What can hang from each mark
J: U
E: T V
V: D E U
U: J V
T: A E
H: T
A: T
D: V

(in the rows, 128 means zero)
Known rows, with every way that one mark hangs from another
T{A E{V}}: [121 100 175 169 116 188 137 119  96 137 149 129 167 112 122 105 154 122]
J{U}: [118  93 160 148 120 114 134 137 103 128 105 129 117 123 111 108 142 154]
V{E{T} U}: [117 152 200 132 113 128 112 124  73 138 105 117 117 132 123  99 141 141]
D{V{E{T} U}}: [125 168 202 150 127 129 111 120  63 125 102 120 125 123 124  85 130 136]
E{V{D}}: [136 141 181 160 135 166 122 101  86 136 125 138 130 123 115  95 134 122]
D{V{E{T} U{J}}}: [134 189 199 166 145 121 104 142  57 120 117 124 118 139 133  79 139 133]
A{T{E{V{U{J}}}}}: [139 163 198 160 139 120 117 132  64 123 128 129 127 131 132  88 154 136]
V{D E{T} U{J}}: [131 179 222 163 132 138  88 134  52 137 118 126  84 147 121  87 149 123]
J{U{V{E}}}: [116 149 203 144 130 122 124 138 106 128 115 133 105 106 113  90 130 139]
V{D U}: [120  91 184 163 124 134 118 131  78 136 107 122 109 128 109 101 145 122]
J{U{V{D E{T}}}}: [133 188 239 153 124 144  99 108  77 136 108 138  71 122 107  79 126 128]
E{T{A}}: [130 108 161 157 111 160 141 110  92 142 129 127 143 156 123 112 157 128]
D{V{E{T{A}} U{J}}}: [127 157 211 188 134 136 114 142  53 129 126 122 127 146 129  76 153 123]
V{D}: [133 114 167 157 130 156 125 118  96 133 121 133 116 133 113 115 141 124]
T{E}: [123 107 151 143 121 163 130 135 107 126 136 127 140 113 126 127 147 136]
E{T{A} V{D}}: [141 141 200 178 116 186 123  83  70 149 130 135 134 145 114  87 147 112]
J{U{V}}: [122 114 171 155 132 121 136 138 110 126 117 134 116 119 111  92 133 137]
H{T{A E{V}}}: [138 128 180 157 120 199 121 114  83 142 133 129 166 114 128 109 139 130]
E{T{A} V{D U}}: [127 120 217 183 111 165 115  97  52 153 115 125 127 141 110  72 152 111]

Rows
[123 145 213 170 139 133  99 153  67 133 120 125  92 131 118  90 150 120] => V{D E U{J}}
[140 171 205 181 140 145  97 118  48 138 123 133 110 152 121  66 144 118] => E{T V{D U{J}}}
[123 155 227 159 131 138 108 128  92 132 112 137  79 106 103  85 128 125] => J{U{V{D E}}}
[131 138 195 185 147 138 108 135  61 134 126 132 118 135 118  74 147 115] => E{V{D U{J}}}
[128 155 249 175 114 157 108 110  76 144 116 135  81 128 104  77 141 114] => J{U{V{D E{T{A}}}}}
[134 149 218 161 109 183 113 100  75 148 124 129 107 142 114 105 152 117] => V{D E{T{A}}}
[138 170 228 167 122 186 115 102  84 145 139 133 103 138 116  88 143 100] => U{V{D E{T{A}}}}
[124 154 191 173 152 114 114 161  72 116 121 124 124 125 129  83 141 133] => D{V{E U{J}}}
[115  84 216 189 111 182 116 121  65 146 131 122 134 105 111  86 156 107] => T{A E{V{D U}}}
[146 168 225 176 139 134 101 122  50 127 125 133 101 130 121  82 152 122] => A{T{E{V{D U{J}}}}}
[129 162 203 150 121 169 130 111  97 142 141 129 128 141 126  93 144 114] => U{V{E{T{A}}}}
[119 126 237 167 103 161 107 114  57 151 110 118 102 138 110  90 154 114] => V{D E{T{A}} U}
[134 104 166 153 115 189 124 130  92 139 129 125 151 123 128 129 147 131] => H{T{A E}}
[125 142 191 147 108 165 129 112  89 143 127 125 133 144 124 109 152 132] => V{E{T{A}}}
[128 135 207 187 140 162  97 141  60 131 138 131 120 113 121  80 151 114] => T{E{V{D U{J}}}}
[122 118 199 168 128 145 115 116  70 140 111 126 124 119 110  80 137 120] => E{V{D U}}
